Each row comes from the steps of one walk. Every step used is in the known rows, and no mark comes twice. Write the walk behind each row, first mark first.
In the rows, 128 means zero.
Known rows
basep-beti-dekur-bisev: [135  86  82 137 129 131  98 132  92 166 125 169 179 132 152 115 107 144
 113 157 157 117]
beti-dekur-bisev: [134  93  74 168  87 130  90 179 128 159 100 159 144 107 155 126 130 154
 100 154 129 127]
basep-beti-lani: [157 127 150 105  95 161 112 131  76 189 134 164 141 157 112 148 133 170
 110 144 118 140]
dekur-bisev-ruvi: [102 102  78 152 114 145 110 151 140 154 111 137 122 124 123 159 113 205
 130 152 103 134]
basep-dekur-ruvi-lani: [ 70 145 118 222 169 127 134 105  85 164 119 182 118 103 147 102 106 175
 131 111  91 133]
gima-basep-beti-dekur-bisev-ruvi: [ 78  84  73  89 156 175 123  89 103 140 140 179 139 116  99  93 112 164
 130 185 133 127]
gima-basep: [104 128 132 101 121 141 141 115 156 174 149 198 126 113 127 130 104 171
 124 141 117 161]
gima-basep-dekur-bisev-ruvi: [ 54 125  87 135 166 150 153  92 144 142 128 199 111 113 108 108 107 208
 141 177 110 111]
dekur-bisev-basep-beti: [125 114  94 121 101 137 145 116 147 177 148 152 179 151 157 108 106 205
 149 145 161 138]
dekur-bisev-basep-beti-ruvi: [128  96  82 100  89 146 147 142 143 199 147 140 166 138 124 114 129 189
 145 150 163 127]
bisev-beti-ruvi: [183 122 129 115  41 148 106 153 109 150 115 161  99 142  97 184 133 132
 126 157 109 180]
basep-dekur-ruvi: [ 91 131  92 195 141 116 110 122 105 166 136 194 116 127 135 115 106 155
 123 122  95 128]
bisev-beti: [175 140 146 138  51 135 101 119 126 137 112 170 117 163 134 175 104 159
 128 156 111 194]
basep-beti-ruvi-lani: [137 109 133  98 129 141 140 125  69 203 138 147 153 115 105 151 126 143
 125 124 136 136]
basep-beti: [146 112 128 101 123 115 112 105  95 191 151 176 175 162 122 156  95 149
 122 131 143 140]
basep-dekur: [128 141 123 151 114 101 126 122 119 167 126 194 137 147 111 151 108 167
 111 137 114 109]
gima-basep-dekur-bisev-beti-ruvi: [ 92 119 106 133 129 153 154 104 129 153 115 212  85 116 132  94 122 170
 149 186 128 131]
bisev-ruvi-lani: [109 133 131 138 109 154 134 124 106 142 114 126 121 117  85 184 117 203
 121 131  74 147]
ruvi-lani: [127 141 151 160 117 126 139 133 112 182 115 153 140 105 145 154 114 185
 115 111 104 163]
dekur-ruvi-lani: [ 89 130 120 208 146 146 120 128 102 173 125 149 119  84 168 115 109 175
 130  94  91 183]
beti-dekur-bisev-lani: [122 118  63 192 109 122 120 160 145 175  98 155 118 104 117 134 139 191
  98 172 113 134]

Write each row's walk
[121 106  68 152 143 121 122 118 108 180 121 164 154 132 117 123 121 171
 110 179 144 129] | basep-beti-dekur-bisev-lani
[ 65 129 102 146 164 128 156  96 152 168 128 220 122 109 152  85 102 193
 135 158 133 117] | gima-basep-dekur-bisev
[102 127  94 186 134  99 126 128 130 177 108 193 138 134 154 126 104 182
 124 148 131 100] | basep-dekur-bisev
[106 112 129  68 152 145 144  75 126 183 164 208 155 136 123 117  93 157
 133 146 143 153] | gima-basep-beti
[123 122  92 152  76 136 141 151 177 178 131 145 151 134 155 124 116 220
 136 141 141 144] | dekur-bisev-basep
[117  78  61 118 125 153  92 122  85 144 123 148 162 137 102 134 117 156
 118 175 134 118] | basep-beti-dekur-bisev-ruvi
[110 130 147  72 130 178 142 101 105 182 157 197 122 134 105 107 120 176
 125 156 120 152] | gima-basep-beti-lani
[113 116 105 122 108 157 167 133 120 191 133 130 167 115 138 106 125 206
 151 137 161 136] | dekur-bisev-basep-beti-ruvi-lani
[154  97 103 107 106 130  95 123  83 161 142 175 175 147 109 140 115 123
 101 152 145 127] | basep-beti-dekur
[133 108  72 154  57 149 119 171 151 145 120 144 151 125 130 108 140 180
 115 162 132 130] | beti-dekur-bisev-basep
[125 137 109 192 114 117 118 107 119 143  92 196 119 153 167 127 104 183
 137 174 127 135] | basep-dekur-bisev-beti
[156 110 109  58  66 152 148 132 123 184 172 142 168 158  70 144 131 161
 135 141 146 133] | bisev-basep-beti-ruvi
[105 101  96 167 153 154  99 110  51 157 131 155 156 102 140  95 114 129
 119 127 120 150] | basep-beti-dekur-ruvi-lani
[ 77 110  78 114 172 143 156  87 134 172 139 193 136 110 109  86 117 181
 124 188 142 139] | gima-basep-beti-dekur-bisev-lani
[ 82 161 115 186 117 153 164 103 125 146 142 158 129 125 112  90 118 208
 142 120 100 138] | bisev-basep-dekur-ruvi-lani
[107 118  95 208 121 156  97 153  82 146 111 147 122  72 142 106 131 141
 104 117  89 158] | beti-dekur-ruvi-lani
[ 54 131 101 158 175 140 137  87 131 165 152 219 101 105 129  79 106 161
 133 139 107 136] | gima-basep-dekur-ruvi
[129 148 126 195  86 152 117 128 102 143  81 186  86 152 148 120 132 201
 129 179 104 141] | basep-dekur-bisev-beti-lani
